Each row was made from one path, in order. Every step used is in the known rows, and no mark comes twice. Write each row's path.
(in the rows, 128 means zero)
Known rows
mitar -> givif -> sumap -> keve -> lapoz -> pibi -> pali -> soti: [187 136 148 113 122  79 102 140 153 138 190 126 105  91 127 148 138 146
 127 145  82 151 102]
mitar -> givif -> sumap -> keve -> lapoz: [168 147 146 207 110  87 106 124 120 134 223 105 119 109 117  91 205  81
 161 194 108 108 134]
soti -> bafi -> pibi -> lapoz -> givif -> sumap -> keve: [ 92 128 127 176  95 125 100  83  69 170 139 113 118 129  68  74 143  78
 144 125 102  96 127]
soti -> pali -> pibi -> lapoz: [ 99 108 138 131 153 124 140 120 123 127 131 149 138 119 134 123 128 168
  91 121 105 139  95]
keve -> lapoz -> pibi -> pali: [190 118 132 100 166 135 139 135 149 140 112 106 127 137 149 177 104 145
 139 115 113 118 121]
pali -> pibi -> lapoz: [122 111 145 147 159 127 145 102 115 129 134 136 133 139 120 118 141 128
 139 115 128 126 106]
givif -> sumap -> pibi: [146 142 138 130 148 101 139 127 125 116 152 119 141 107 103 126 136  90
 121 152 131 136 138]
keve -> lapoz -> pibi -> pali -> soti -> bafi: [108 142 171  52 135 160 125 162 154 127 120 167 105 129 180 177  89 186
 119  87 119 132 132]
keve -> lapoz -> givif -> sumap -> pibi -> pali -> soti: [136 116 135  57 128 110 121 152 140 168 146 125 142  99 101 144 109 144
 147 121  98 143 116]
lapoz -> pibi -> pali -> soti: [155 135 117  70 147 138 140 154 174  85  98 156 123 137 172 188  86 185
  96  93 142 155 119]
voviz -> soti -> bafi -> pibi -> lapoz: [ 90 146 141 156 115 170 135 113 127 116  88 131 112 147 148 118  96 112
 101 123 133 124 164]
keve -> lapoz -> givif -> sumap -> pibi -> pali: [165 102 125  94 147 108 121 129 123 184 141  91 142 108  83 139 119 113
 173 145  95 119 122]
keve -> lapoz -> pibi -> pali -> soti: [160 131 143  61 147 135 141 162 168 124 119 137 124 128 169 184  93 177
 116  92 115 139 110]
mitar -> givif: [152 144 118 202 135 138 128 131 147  85 123 127 130 150 160 126 185 109
 166 186 175 126 160]
voviz -> soti -> bafi: [ 93 170 138 162 116 159 128 147 157  88 121 161 109 154 182 111 121 128
  98 150 171 113 178]
keve -> lapoz -> givif -> sumap -> pibi -> pali -> soti -> bafi: [ 79 126 163  46 115 137 108 153 128 173 151 151 123 101 115 133 107 148
 153 118 104 134 136]
lapoz -> pibi: [162 144 128 146 168 120 143 125 139 118  95 119 133 142 150 152 125 115
 120 121 150 121 124]
givif -> sumap -> pibi -> pali -> soti: [140 135 131  56 127 115 134 156 160  79 157 153 131 103 123 163 103 160
 100 129 123 171 129]
keve -> lapoz -> givif -> sumap: [136 125 128 166 130 117 131 128 114 195 160  96 135 130  99  94 167  83
 181 164 134  90 142]
sumap -> pibi -> lapoz -> givif -> mitar: [174  86  83 196 167 105 133  77  93 137  74  72 152 128  98 110 146  63
 184 124 162 133 113]
pibi -> lapoz -> givif: [155 106  86 172 141 132 134 101 110 159 103 107 138 148 105  98 132  95
 174 123 149 108 125]
bafi -> soti -> pali: [130 139  95 113  90 151 149 170 154  57 101 131 143 146 190 153 123 156
  53 141 161 130 146]

Which path is each row?
[168 113  91 190 118  83 111  90  89 167 181  99 129 120  59  65 148  76
 151 133 110 105 106]	pibi -> lapoz -> givif -> sumap -> keve
[ 44 135 133 121  99 174 121 118 106 145  70 149 130 152 134 115 119 133
 141  92 140 125 139]	pali -> soti -> bafi -> pibi -> lapoz -> givif
[ 53 119 110 178 111 174 128 101  99 113  57 121 124 156 140 109 152 110
 161 107 176 134 145]	pali -> soti -> bafi -> pibi -> lapoz -> givif -> mitar
[190 112 132 169 159  91 130  92 109 150 155  97 129  89  74 113 143  71
 174 169 120 158 128]	mitar -> givif -> sumap -> pibi -> lapoz
[104 147 142  62 134 164 128 155 161  90 100 182 104 137 181 175  82 191
 100  89 149 150 139]	lapoz -> pibi -> pali -> soti -> bafi
[130 140 105  90 112 156 141 166 178  46 133 169 127 150 181 165 118 192
 107 119 158 145 145]	pibi -> pali -> soti
[172 137 146  77 122  85 118 149 149 133 195 134 113  97 125 152 107 157
  91 106  76 137  92]	givif -> sumap -> keve -> lapoz -> pibi -> pali -> soti
[141  98  75 224 143 146 142  75  92 125  49  63 142 161 111 113 165  73
 182 135 169 117 132]	bafi -> pibi -> lapoz -> givif -> mitar
[120 145 172  67 109 111 106 150 135 136 197 162  94  99 136 140 101 163
  96  99  84 129 115]	givif -> sumap -> keve -> lapoz -> pibi -> pali -> soti -> bafi
[125  96 106 117  85  82 114 115  91 164 147 114 138 104  83  91 130 133
  67 124  84 130  75]	bafi -> soti -> pali -> pibi -> lapoz -> givif -> sumap -> keve
[ 87 129 134  95 103 144 144 162 146  74  97 146 144 142 186 154 138 176
  43 134 139 137 120]	bafi -> soti -> pali -> pibi
[115  86 112 104 112 119 140 120 105 178 115 111 134 111  92 106 116 135
  95 134 114 138 101]	bafi -> soti -> pali -> pibi -> lapoz -> givif -> sumap
[106 123 135 133 149 118 136 128 149 133 121 149 130 115 146 112  98 172
  55 127 100 152 107]	voviz -> soti -> pali -> pibi -> lapoz
[ 47 147 154 112 103 179 136 125 118  94 104 162 118 144 155 131 117 143
 116  94 139 137 146]	pali -> soti -> bafi -> pibi -> lapoz
[174 112 131 134 158  91 144  99 104 147 161 103 140  92  72 113 111  78
 139 128 113 144 119]	givif -> sumap -> pibi -> lapoz
[ 84 142 137 115 113 199 130 138 137  66  89 148 117 168 170 165 124 160
 125 135 146 112 174]	soti -> bafi -> pibi -> pali
[166 139 154 139 166 122 143 132 130 159 117 102 137 131 152 150 129 106
 137 118 124 109 117]	keve -> lapoz -> pibi
[ 23 177 164 113  91 185 132 156 140  67  96 176 127 158 186 144 141 155
  97 114 160 129 163]	pali -> soti -> bafi -> pibi
[134 120 110  64 126 112 121 146 145 132 126 141 142 107 102 146 104 151
 128 126 125 159 121]	lapoz -> givif -> sumap -> pibi -> pali -> soti
[143 123 145 132 146  93 121 122 104 202 144  89 155 103  81 109 146  74
 169 147 105 108 119]	keve -> lapoz -> givif -> sumap -> pibi
[142 141 100 191 107  86 105 115 109 138 172 115 135 133  90  76 171  86
 134 154 130  95 125]	lapoz -> givif -> sumap -> keve
[ 89 156 131 119 108 192 128 146 163  71  76 151 106 163 181 157  94 162
  86 145 142 126 188]	voviz -> soti -> bafi -> pibi -> pali
[161 104  94 176 143 115 136  95 103 184 144  99 128 124  66  81 135  78
 180 144 139 115 132]	pibi -> lapoz -> givif -> sumap
[165 109 103 105 145 111 121 123 128 147 119 111 141 116  82 137 111 119
 154 147 125 132 132]	lapoz -> givif -> sumap -> pibi -> pali
[ 78 152 133  79 103 184 130 166 167  51 135 196 107 153 192 151 115 197
 111 113 164 137 165]	pibi -> pali -> soti -> bafi
[153 123  97 234 120 101 111 109 107 120 141  79 141 154 141  87 207  81
 169 148 148  83 115]	sumap -> keve -> lapoz -> givif -> mitar
[127 107 129 171 129  71 109  84  80 184 175 118 130 117  52  64 162  95
 145 127  91 110  78]	pali -> pibi -> lapoz -> givif -> sumap -> keve
